In the rows, zero is written as 128.
Known rows, with every way that one mark hangs from another
(K_110 (K_484 K_374) (K_518 K_256)): [169 141  99 157 137 109 149  50 132  82 113 119 167 120 124 182  88 121
  78 153 135  96  28]
(K_443 (K_360 (K_256 K_365))): [112 129 139 119 133 142 150 107 157 135 107  93 110 173 154 191 153 121
 121 102 180 152 156]
(K_518 (K_110 K_484) (K_256 (K_365 (K_443 (K_360 (K_374 K_737)))))): [186 169 125 103 128 111 151 139 150  88  91 123 110 140 148 175 106 109
  93 136 174 138  94]
(K_443 K_360): [115 123 110 120 138 133 138  68 153 131  94  85 116 160 151 184 148 135
 115 104 159 120 133]
(K_518 K_110): [143 148 106 110 117 120 113  88 162  92 107 104 112 131 149 161 135 114
 106 131 145 124  93]
(K_484 (K_110 (K_518 (K_256 K_365))) (K_374 K_360 K_737)): [104 108 128 170 132  94 111  71 136 119 165 124 151 134 123 147  83 143
  81 130 101 110  33]
(K_365 (K_256 (K_518 K_110)) (K_443 (K_360 (K_374 K_484 K_737)))): [130 121 123  94 167 134 155 130 200 138 111 101 100 178 144 174 171 110
 101  81 157 100 188]
(K_484 (K_110 (K_518 (K_256 (K_365 K_443)))) (K_374 K_360 K_737)): [108 108 126 163 135  94 115  74 138 117 160 127 150 139 127 152  89 148
  83 123 103 106  38]
(K_484 (K_110 (K_518 (K_256 (K_365 (K_443 K_360))))) (K_374 K_737)): [126 122 118 154 128 102 131  59 138 112 143 124 166 141 129 155  96 136
  79 130 124  95  50]
(K_518 (K_110 (K_484 (K_374 K_360))) K_256): [174 152 115 135 132  98 127  97 146  84 113 122 121 123 142 171  97 112
  93 147 134 113  56]
(K_374 K_360 K_484 K_737): [ 34  85 148 128 136  93  83 116 155 146 148  97  82 144 108 132 141 155
  97 100  98 142  87]
(K_360 K_256 (K_374 K_737)): [ 76  89 162 133 120 157 138 121 163 151 133  86  94 163 115 169 143 121
  89 112 156 174 124]
(K_518 (K_110 (K_484 (K_374 K_360 K_737))) (K_256 K_365)): [174 164 127 127 129  94 128 127 143  85 118 128 113 128 140 167  99 108
  89 148 152 141  53]
(K_360 (K_256 (K_518 (K_110 (K_484 (K_374 K_737)))))): [126 129 142 128 122 127 127 116 172 119 151 123 113 149 129 161 149  84
  99 132 139 146 106]
(K_484 (K_110 K_518) (K_374 (K_360 (K_256 K_365)) K_737)): [ 82 102 140 168 129 107 111  72 145 129 178 117 144 141 123 152 102 138
  88 127  96 121  56]
(K_737 (K_374 (K_360 (K_256 (K_365 K_443) (K_518 K_110))) K_484)): [ 73  99 143 129 139  97 103 132 172 117 125 101  62 148 120 154 152 118
 121  98 140 147 117]
(K_737 (K_374 (K_360 K_256) (K_484 K_110))): [ 51  78 144 146 137 100  97  98 164 123 134  88  85 142 112 147 141 131
 118 102 121 124 112]
(K_484 K_110 (K_374 K_360 K_737)): [ 73  97 133 157 141  98  98  51 149 134 170 102 132 142 123 149 123 146
  89 120  90 105  56]
(K_484 (K_110 K_518) (K_374 K_360 K_737)): [ 84  98 119 168 132 101 103  46 143 126 168 111 148 132 121 147  98 148
  84 129  82  98  40]
(K_256 K_365 K_518): [140 165 136 104 138 119 132 133 166 103 137 126 117 164 141 154 152  83
  99 111 188 163 103]
(K_110 (K_484 (K_374 (K_360 (K_256 K_365)) K_737)) K_518): [123 127 116 156 136 114 134  69 141 107 137 111 138 129 118 181 108 130
  86 146 115 128  46]

Rows
[136 139 123 157 133 106 132  50 138  92 150 121 177 134 135 157  90 122
  82 136 133  92  43]
(K_484 (K_110 (K_518 (K_256 K_365))) K_374)
[192 177 125 101 134 114 157 135 151  80  89 122 113 141 155 182 105 106
  98 134 179 134 100]
(K_518 (K_110 K_484) (K_256 (K_365 (K_443 (K_360 K_374)))))
[145 160 125 114 136 113 130  94 163  90 124 108 106 136 149 184 138 113
 106 136 135 129  91]
(K_518 (K_110 (K_484 (K_374 (K_360 (K_256 (K_365 K_443)))))))
[137 117 118 102 176 145 168 115 196 140 103  96 113 189 149 192 177 115
 106  71 175 101 192]
(K_365 (K_256 K_518) (K_443 (K_360 K_374)))
[145 137 117 135 121 117 131  80 142  88 130 123 174 136 139 148  90 119
  94 128 148 100  77]
(K_484 (K_110 (K_518 (K_256 K_365))))
[163 147 111 151 148 103 151  79 134  84 117 125 150 132 132 191  88 131
  87 139 140 115  38]
(K_110 (K_484 (K_374 K_360)) (K_518 (K_256 (K_365 K_443))))
[140 140 121 151 136 104 137  52 140  90 144 124 176 139 138 163  96 127
  84 128 136  89  49]
(K_484 (K_110 (K_518 (K_256 (K_365 K_443)))) K_374)
[ 79  73 121 154 133 114 103  97 160 128 107  87  75 147 120 171 150 135
 123 102 143 148 104]
(K_737 (K_374 (K_360 K_256)))
[116 111 130 100 173 135 159 118 197 144 121  99 117 185 139 171 172 114
  99  75 156  90 191]
(K_365 (K_256 K_518) (K_443 (K_360 (K_374 (K_484 K_110) K_737))))
[ 67 106 135 123 115 100  99  84 152 118 149 108 140 130 105 113 121 131
  81 125 105 101  77]
(K_374 (K_484 (K_110 K_518)) K_737)
[159 131 104  97 165 132 154 117 198 124 101 110 116 178 159 185 178 108
 114  82 167  92 185]
(K_365 (K_256 (K_518 K_110)) (K_443 K_360))
[163 190 132 101 138 110 133 127 169  86 143 130 113 145 144 157 140  70
  94 137 167 150  88]
(K_256 K_365 (K_518 (K_110 (K_484 K_374))))
[ 36  92 173 135 124 101  97 141 155 140 180 116 108 146 110 125 115 138
  98 109  96 145 103]
(K_374 (K_360 (K_256 K_365)) (K_484 (K_110 K_518)) K_737)
[149 128 114  96 170 142 164 122 200 131 103 100 106 181 155 188 170 108
 107  81 168  99 191]
(K_365 (K_256 (K_518 K_110)) (K_443 (K_360 K_374)))
[186 174 125 117 139  95 140 125 147  75 108 131 115 136 152 181 107 112
  97 137 162 132  67]
(K_518 (K_110 (K_484 (K_374 K_360))) (K_256 (K_365 K_443)))
[147 158 151 101 129 130 146 150 176 101 136 131 110 164 147 175 159  80
 112 116 177 163 135]
(K_360 (K_256 (K_365 K_443) (K_518 (K_110 K_484))))
[ 94 105 147 125 128 113 108 157 166 142 150 123  79 158 127 159 145 124
 107 109 124 176 108]
(K_374 (K_360 (K_256 (K_365 K_443) (K_518 (K_110 K_484)))) K_737)
[127 142 138 113 131 138 148 123 167 131 120 108 105 169 156 180 149 100
 119 108 172 151 157]
(K_443 (K_360 (K_256 K_365 (K_518 K_110))))
